What can hang from each mark:
K343: K628
K777: K16 K704 K713
K713: K292 K628 K777
K628: K343
K292: K693 K713
K258: K713
K704: K481

Known rows, with every way that one mark hangs from another:
[K713 K292]: [ -0.2 -21.8  -4.1 -19.2  -2.0  15.0   8.6  -7.7   1.0   3.7  20.8  -8.8
 -15.2  23.9   2.2  -1.9   6.5]
[K713 [K292 K693] K777]: [ 16.0 -44.3 -10.3 -14.5  -4.9   2.6  10.3 -19.8  27.6  -2.3  38.7 -17.9
 -11.6  26.3  -3.8  -1.3   6.2]
[K292 K693 [K713 K777]]: [  4.7 -33.7 -34.1  -0.8   1.0   2.0  11.1 -15.7  21.2   1.9  36.4   8.1
  -6.0   2.6  -1.5  -1.1  -3.8]
[K777 K16 K704 [K713 K292]]: [ 22.8 -27.7 -20.6 -35.9  12.1   3.8  -4.5 -30.7 -12.5  -5.7  37.2   1.2
   5.1  17.8 -15.1  -6.1   8.2]
[K713 [K292 K693] [K628 K343]]: [ -9.8 -33.3  -0.7 -13.6   5.5  -8.5   8.9 -12.0   2.3  18.7  28.7  11.8
 -19.3  -3.1 -16.1   4.5  -3.4]
[K292 K693 [K713 K628 K777]]: [ -7.8 -40.2 -25.3 -17.9   3.2 -11.9  -2.2  -9.2  13.3   9.5  36.4  15.2
 -12.2   2.0 -10.5  -4.8  -9.5]
[K292 K693 [K713 K628]]: [-18.1 -31.7 -27.8 -12.8  10.7   5.3   1.7  -3.8   3.0  15.2  26.1  33.0
 -13.2 -11.0 -10.5  -0.1  -6.9]
[K713 [K292 K693] [K777 K16 K704]]: [ 33.1 -48.7 -21.6 -22.2   1.9   5.5   2.2 -34.2  19.0 -17.2  42.0 -21.9
  -2.4  21.0 -11.3  -9.1   3.9]
[K777 K704 [K713 [K292 K693]]]: [ 17.5 -40.5 -23.1 -28.0  17.9  -5.6   5.0 -28.4   6.4   8.8  45.8  12.2
   7.8   3.9 -15.6   8.9   8.0]
[K777 K16 [K704 K481] [K713 K628]]: [ 12.1 -25.5 -32.9 -37.7   9.7 -34.3 -14.3 -19.7 -35.8   9.8  24.7  22.5
   2.0   6.5 -38.7  -5.4  -6.1]
[K713 [K292 K693] [K628 K343] K777]: [ -0.6 -41.6   1.9 -18.2  -2.2 -26.3   4.6 -16.2  12.9  12.8  38.5  -5.9
 -19.0   9.2 -16.8  -1.0  -6.3]
[K628 K343]: [ -3.9 -10.5 -11.6   6.0   4.8 -10.6  12.0  -1.6 -18.8  21.0  11.0   5.7
  -8.2  -4.7  -4.8   0.0  -6.7]
[K258 [K713 K292 K628]]: [-19.3 -20.9  10.6 -26.6   1.3   1.9   6.8  -4.1   1.8  15.4  12.4  -1.5
 -24.2  29.2 -12.8  -8.2  12.6]
[K343 K628]: [ -6.6 -25.6 -30.1  -5.8   7.8  -1.3   6.4   3.3 -13.7  23.8   5.4  -2.2
  -3.3  27.9   2.6  -9.1  10.0]
[K777 K16 [K704 K481] K713]: [ 24.0 -19.8 -41.3 -21.9   8.2 -21.2  -1.9 -26.3 -27.6   1.7  25.1  16.4
   7.9   5.8 -29.3  -0.4  -0.6]
[K704 K481]: [  0.2 -13.3 -24.8  -5.2  -6.0  -8.7  10.6  -3.2 -13.5  11.0   8.9   5.5
 -12.5  11.8 -12.8   3.8  -2.0]
[K258 [K713 K292]]: [ -7.2 -15.3   2.3  -9.9  -1.0  16.6  19.9  -9.9   9.0   7.6  12.8  -8.8
 -18.7  29.2  -4.3  -3.8  17.6]
[K777 K704 [K713 K292 K628]]: [ -1.6 -31.6  -6.1 -55.1  14.5 -24.8 -14.0 -14.7 -17.4  15.9  37.7  10.8
  -0.6  15.1 -19.1  -0.4   0.2]

Rows:
[ -6.5 -25.7  -0.1 -15.6  -0.7 -42.0  -5.0  -0.2 -16.0  22.9  20.6  -5.3
 -13.5   8.4 -14.2  -9.5 -14.7]	[K713 [K628 K343] K777]
[  9.5 -36.7 -38.5 -11.0   8.6  -9.3   5.7 -21.2  15.6   1.6  41.7   7.2
   2.6  -5.9  -4.5   1.5  -8.5]	[K292 K693 [K713 [K777 K704]]]
[-21.6 -23.0 -24.7   0.8  12.0 -10.7   8.9  -8.2  -3.4  22.7  26.7  38.7
 -14.9 -26.9 -14.3   4.8 -13.8]	[K292 K693 [K713 [K628 K343]]]
[ -0.1 -24.0 -26.6 -40.2  10.1 -48.6 -10.9 -10.3 -32.1  23.7  25.4  25.7
   1.2   2.8 -33.8   4.2  -7.4]	[K777 [K704 K481] [K713 K628]]
[ 10.0 -30.5 -48.4  -9.6  -2.2 -22.9  11.3 -26.0  14.0  -1.6  39.3  12.6
  -4.0  -6.7 -16.7   9.2 -10.2]	[K292 K693 [K713 [K777 [K704 K481]]]]
[ 17.8 -17.1 -35.4 -12.5   1.1  -6.8   3.3 -17.7 -23.2  -3.3  12.8   1.6
  -3.8   7.4 -20.6  -3.9  -3.8]	[K777 K16 [K704 K481]]
[ 29.4 -41.7 -30.0 -25.6  16.8   9.2   1.9 -37.7   2.7  -5.8  44.7   9.5
   8.8   6.7 -20.2  -0.3  10.1]	[K777 K16 K704 [K713 [K292 K693]]]
[ -0.1 -44.7 -10.3 -34.8  12.6  -7.8  -3.4 -16.9   4.6  16.7  40.5  19.9
  -7.2  12.2 -21.7   2.4   6.5]	[K777 [K713 [K292 K693] K628]]
[  6.4 -29.2 -18.3 -30.1  12.6 -10.1 -15.9  -9.8 -27.3  13.3  22.8  18.1
  -0.4  14.9 -24.4 -15.2   0.9]	[K777 K16 [K713 K628]]
[-23.9 -11.6  14.1 -13.7   0.7 -13.1  14.1  -6.9  -5.5  23.4  12.8   3.1
 -26.2  12.2 -17.6  -3.4   5.8]	[K258 [K713 K292 [K628 K343]]]
[ 26.4 -28.3 -23.4 -30.6 -14.5 -14.6   1.8 -32.1   0.5 -19.6  33.0 -25.2
 -11.2  31.5 -17.4  -5.8   1.1]	[K713 K292 [K777 K16 [K704 K481]]]
[ -4.3 -35.0  -6.6 -22.5  12.2 -22.8   3.9 -19.9  -1.7  23.9  40.8  26.6
  -8.7  -4.8 -25.6   7.8  -0.4]	[K777 [K713 [K292 K693] [K628 K343]]]
[  3.3 -22.2 -29.9 -21.1   3.2 -16.0  -0.7 -13.8  -0.4   1.5  33.8  -1.8
  -0.5   4.5   1.1  -4.1 -10.6]	[K292 [K713 [K777 K704]]]
[ 20.0 -31.8  -8.6 -22.9 -10.7  10.0   1.0 -22.7   8.5 -15.9  30.6 -29.2
 -14.0  40.0  -3.2 -17.0   6.7]	[K713 K292 [K777 K16]]
[  6.8 -22.4 -19.7 -27.1  21.0 -36.8 -14.1 -18.4 -40.7  20.4  27.1  22.8
   6.7 -10.3 -30.5  -8.6 -11.1]	[K777 K16 K704 [K713 [K628 K343]]]
[ 21.0 -41.5 -25.2 -22.5  -8.8 -22.2  11.7 -29.3  20.1  -5.9  41.7 -13.5
  -9.0  16.9 -18.9   9.1  -0.6]	[K713 [K292 K693] [K777 [K704 K481]]]
[ -4.7 -32.3   8.4 -41.9   0.4 -26.7  -1.5 -14.2   5.9   9.7  27.3 -21.0
 -15.0  33.7 -16.0 -11.0   5.9]	[K258 [K713 K292 K628 [K777 K704]]]
[  6.0 -46.0 -14.1 -45.2  19.7 -19.2  -7.3 -21.3  -0.8  14.9  45.7  19.7
   1.6   4.7 -24.5   4.7   1.7]	[K777 K704 [K713 [K292 K693] K628]]
[  3.2 -37.0  -7.6 -38.3   6.0 -37.6 -17.1  -2.3 -14.8  15.0  25.7 -12.4
  -3.3  15.9 -12.9 -11.8 -13.1]	[K713 K628 [K777 K704]]
[ -1.8 -19.4  -0.9  -3.8  -1.0 -27.0   3.1 -12.8 -11.3  14.5  12.0  -8.6
 -16.4  17.3 -25.2 -21.3  -0.1]	[K258 [K713 [K628 K343] [K777 K16]]]
[ 23.6 -26.0 -31.4 -23.3  18.7  -7.5  -8.0 -21.6 -25.4   5.1  27.1  10.0
  14.1   6.8 -18.2  -9.0   1.4]	[K777 K16 K704 K713]
[ 22.5 -21.2 -31.7 -34.5   1.0 -11.6   1.4 -34.9 -14.4  -8.3  35.3   6.8
  -0.3  17.4 -26.5   2.1   6.3]	[K777 K16 [K704 K481] [K713 K292]]
